Each row was made from one small tree. The marks that hang from a mark follow it in brackets, in alphabetical order. Every link used is in the known rows. Write each row's tree.
In the rows, zero is written as 128.
Known rows
zizu[gepite[bezu[fabol] duze rase]]: [154 112 128 133  93 146 145 151 171  97 131 164 121 119 190  98 110 153
 148 174 123 120 163 202 252 152 144 134 125]
vudap[bibe[rolizaf] gepite[duze]]: [158 114 142 113 114 147 141 146 130 120  76 151 117 184 161  81  88 138
 169 150  94 142 128 141 134 161 179 105 132]
duze[gepite[bezu[fabol] rase]]: [151 110 129 128  91 139 121 117 153  80 136 161 122 118 109  96 128 146
 136 159 133 125 166 168 194 152 136 143 131]
rolizaf[mifem[kote rovor[nevo]]]: [156 143 148 129 161 105 123 116 144 143 120  66 131 148 149 132 177 129
 128 136 145 107 115 151 115 128 103 133  76]
bibe[rolizaf[mifem[mogib rovor]] vada vudap]: [159 142 109 112 145 120 104 104 172 115  80  66 120 232 148 109 167  99
 114 137 172 135 127 127  90 139 136 112 130]
rase[gepite]: [131 132 130 126 114 141 128 124 122 118 126 137 134 132  91 131 116 114
  94 148 126 143 124 132 121 142 113 128 122]
vudap[bibe[rolizaf vada] gepite[bezu duze]]: [160  85 134 122 103 156 117 134 141  78 108 161 109 194 158  92  73 140
 176 164 137 150 134 153 163 165 203 105 132]
rase[gepite[bezu[fabol] duze]]: [156 113 126 132  97 158 115 129 152  89 143 150 124 121 122 143 105 125
 109 167 149 117 145 191 188 153 123 122 123]
mifem[kote mogib]: [135 127 158 130 113 128 117 150 132 140 131  90 136 131 152 112 115 129
 125 142 135 100 154 113 114 125 118 123  92]
rolizaf[mifem]: [134 138 118 128 130 116 114 112 143 135 124  95 132 152 136 117 138 126
 121 133 127 121 125 121 125 133 129 126 107]
zizu[gepite[rase]]: [130 131 133 126 110 128 158 145 141 127 113 152 132 130 158  85 121 142
 133 153 101 146 142 144 184 139 136 140 126]
duze[gepite[bezu rase]]: [150  91 140 128  94 138 120 109 139  99 126 163 125 131 115  92 110 136
 128 148 138 133 164 141 168 141 131 144 124]
vudap[bibe[rolizaf vada]]: [144 125 119 116 129 135 119 135 137  99 117 146 117 190 119 108 141 132
 150 138 124 154 119 122 121 146 193 106 143]
bibe[rolizaf[mifem] vada vudap[gepite[bezu]]]: [133 114 109 119 124 143 112  93 154  78  82 113 113 232 150 103  94 118
 143 162 158 148 133 134 127 169 197 106 134]
toko[rase]: [141 135 127 104 127 131 135 131 130 137 130 150 127 124 136 117 119 130
 115 124 115 129 135 120 153 118  94 149 127]
gatos[gepite[bezu[fabol] duze rase]]: [163 106 115 134  87 138 124 129 155  85 132 170 116 119 156 100 140 142
 137 156 125 109 152 194 210 141 151 126 142]
bezu[fabol]: [130 146 117 130 124 128 128 137 141 109 140 124 124 116 122 131 146 138
 137 140 125 119 130 155 155 137 134 127 133]
bibe[rolizaf[mifem] vada vudap[gepite[rase]]]: [155 145 107 110 123 132 120 103 154 105  56 127 113 231 154  58 101 129
 136 158 151 151 131 144 135 172 204 119 137]
vudap[bibe[rolizaf[mifem]] gepite[bezu rase]]: [141  98 128 115 108 132 123 104 150 102  70 139 117 208 181  39  98 137
 164 157  82 146 132 122 159 163 186 108 121]
rolizaf[mifem[mogib]]: [136 133 122 127 123 116 105 116 147 143 127  71 141 148 145  98 139 125
 112 132 127 115 136 115 111 126 103 129  95]
bibe[rolizaf[mifem[kote rovor]] vada vudap]: [163 155 131 115 146 121 112 116 171 115  79  76 108 241 154 136 159 103
 133 154 175 118 133 124  99 153 179 102 113]
rolizaf[mifem[kote[nevo] mogib rovor]]: [169 145 188 134 134 100 108 127 155 150 129  29 136 147 159 150 154 126
 119 138 148 107 146 102 101 142  87 136  76]
vudap[bibe]: [122 124 126 122 117 127 129 139 115 130 113 137 125 138 131 103 135 132
 154 133  95 133 117 116 130 125 155 115 115]
rolizaf[mifem[mogib rovor]]: [145 135 128 128 134 107 113 112 155 142 117  54 135 155 150 106 162 111
 117 131 135 119 125 119 106 116  74 133  99]
duze[gepite]: [142 125 138 125 110 132 131 124 123 114 130 134 133 129  81 123 130 132
 124 144 129 138 146 126 117 142 121 140 121]
gatos[gepite[bezu duze rase]]: [161  88 126 135  91 137 123 121 140 103 122 172 120 131 161  98 122 133
 129 145 128 117 151 167 182 131 147 126 135]
gepite[bezu duze]: [151  91 134 134 114 145 113 125 145 116 134 144 121 129 166 137  98 129
 135 137 153 110 147 158 170 132 132 122 122]
mifem[mogib]: [129 122 132 128 119 127 119 132 132 135 131 105 138 125 139 106 126 126
 117 127 129 123 138 121 116 120 101 129 118]
gepite[bezu[fabol] duze]: [152 109 122 134 110 146 114 133 158  98 146 140 117 117 160 140 116 138
 144 150 150 103 149 186 196 140 137 121 128]
rovor[nevo]: [137 126 126 128 154 125 128 121 118 130 133 128 136 112 121 127 153 143
 121 120 132 135 113 162 127 127 113 137 122]
nevo[rovor]: [134 117 134 135 150 116 137 122 136 123 127 131 126 129 125 151 107 118
 170 125 137 126 134 140 125 112 133 137 137]

Write each row's tree
[152 127 163 130 149 118 126 137 131 143 127  75 137 123 152 120 166 129
 123 130 147 107 127 151 107 115  76 138  88]
mifem[kote mogib rovor[nevo]]
[149 134 118 112 119 146 131 118 138  98  60 159 107 208 147  67  90 131
 142 153 152 156 134 151 140 167 204 120 158]
bibe[rolizaf vada vudap[gepite[rase]]]
[152  94 137 130 100 158 114 120 139 106 133 153 128 134 129 142  87 115
 101 155 152 126 144 163 162 145 118 125 117]
rase[gepite[bezu duze]]
[168 108 124 131 102 145 112 129 166 104 130 161 112 117 180 103 111 145
 141 150 151 100 156 198 226 142 145 131 131]
gepite[bezu[fabol] duze rase]
[136 138 114 122 106 139 129 122 120 109  77 155 111 164 141  65  81 136
 148 156 159 145 128 155 156 150 187 136 128]
bibe[vada vudap[gepite[rase]]]
[161 141 196 134 139 112 132 138 135 138 131  86 121 127 143 180 144 131
 136 134 147 118 138 114 117 145 113 136 107]
mifem[kote[nevo] rovor]
[165 133 187 141 143  96 109 126 153 145 137  47 140 144 152 164 109 132
 155 136 148 101 162 110 102 136 120 142  82]
rolizaf[mifem[kote[nevo[rovor]] mogib]]
[142 120 136 108 111 136 144 132 125 116  65 163 115 183 158  41  99 142
 165 146  76 154 125 126 142 158 186 113 144]
vudap[bibe[rolizaf] gepite[rase]]
[143 129 164 131 125 120 125 144 141 142 120  74 128 138 157 122 139 116
 130 141 144 102 143 117 109 117  90 127  93]
mifem[kote mogib rovor]
[153  84 140 126  85 148 128 133 125 115  87 175 112 142 188  48  62 147
 177 158 108 125 138 161 200 146 174 124 107]
vudap[bibe gepite[bezu duze rase]]
[134 134 118 113 127 148 134 122 130  93  76 139 112 208 128 104  95 123
 144 152 152 158 127 138 111 166 194 111 155]
bibe[rolizaf vada vudap[gepite]]
[135 110 128 132  99 141 123 120 145  75 153 139 126 118  91 133 135 138
 139 160 132 125 159 155 165 150 128 133 127]
duze[gepite[bezu[fabol]]]
[154 104 122 114 120 149 119 103 161 108  57 118 113 223 190 101  79 117
 142 158 141 124 146 152 140 170 178 100 128]
bibe[rolizaf[mifem] vudap[gepite[bezu duze]]]
[141 130 117 110 134 120 118 118 149 125  93 109 125 203 144  95 155 126
 142 135  85 137 120 106 109 147 172  99 123]
vudap[bibe[rolizaf[mifem]]]
[142 138 110 112 140 142 120 122 145 100  92 139 113 205 126 130 134 117
 126 137 165 145 131 135 111 151 190 107 160]
bibe[rolizaf vada vudap]
[142 140 112 113 122 134 110 110 150 105  73  83 126 228 145  74 105 121
 127 155 152 148 135 126  95 164 169 113 124]
bibe[rolizaf[mifem[mogib]] vada vudap[gepite]]
[128 105 117 127  98 147 121 109 127  89  87 162 108 165 156  72  69 130
 154 160 168 143 138 158 178 150 190 132 130]
bibe[vada vudap[gepite[bezu rase]]]
[131 110 114 133  85 141 120 133 133  68 123 166 108 139 143  53  94 157
 188 176 124 142 127 172 214 155 196 128 119]
vudap[bibe[vada] gepite[bezu[fabol] rase]]
[145 117 138 123 100 142 138 149 111 130  93 144 120 141 154  80  79 142
 176 154 100 131 122 147 151 144 163 120 104]
vudap[bibe gepite[duze]]
[150 139 153 130 127 108 112 128 158 150 117  42 133 160 164 112 151 113
 126 144 142  96 140 110 104 122  90 126  72]
rolizaf[mifem[kote mogib rovor]]
[164 130 122 112 120 155 127 131 140 103  72 147 109 208 151 108  79 127
 147 157 169 144 136 166 132 170 198 112 148]
bibe[rolizaf vada vudap[gepite[duze]]]
[120 102 128 123 102 144 135 110 123 108  66 158 111 157 175  68  70 125
 151 151 131 131 142 148 169 146 168 126 130]
bibe[vudap[gepite[bezu rase]]]
[109 118 122 137 107 137 153 146 155  82 150 133 129 117 148 132 133 141
 148 168 104 135 144 163 202 148 133 126 128]
zizu[gepite[bezu[fabol]]]
[168 152 185 133 141 100 119 123 151 143 127  52 126 151 150 171 156 127
 129 140 147 111 135 109 112 150 113 134  86]
rolizaf[mifem[kote[nevo] rovor]]
[141 133 116 116 120 129 120 121 138  96  96 114 120 217 126  74 115 138
 164 159 108 162 112 118 117 166 197 110 115]
vudap[bibe[rolizaf[mifem] vada] gepite]
[147 120 138 128 156 116 127 120 129 137 127  89 140 115 137 115 176 128
 116 117 140 132 111 159 110 110  58 144 115]
mifem[mogib rovor[nevo]]
[162 135 199 133 130 112 122 142 139 144 133  60 131 124 152 159 142 129
 126 135 151 112 148 110 105 137  87 137  97]
mifem[kote[nevo] mogib rovor]
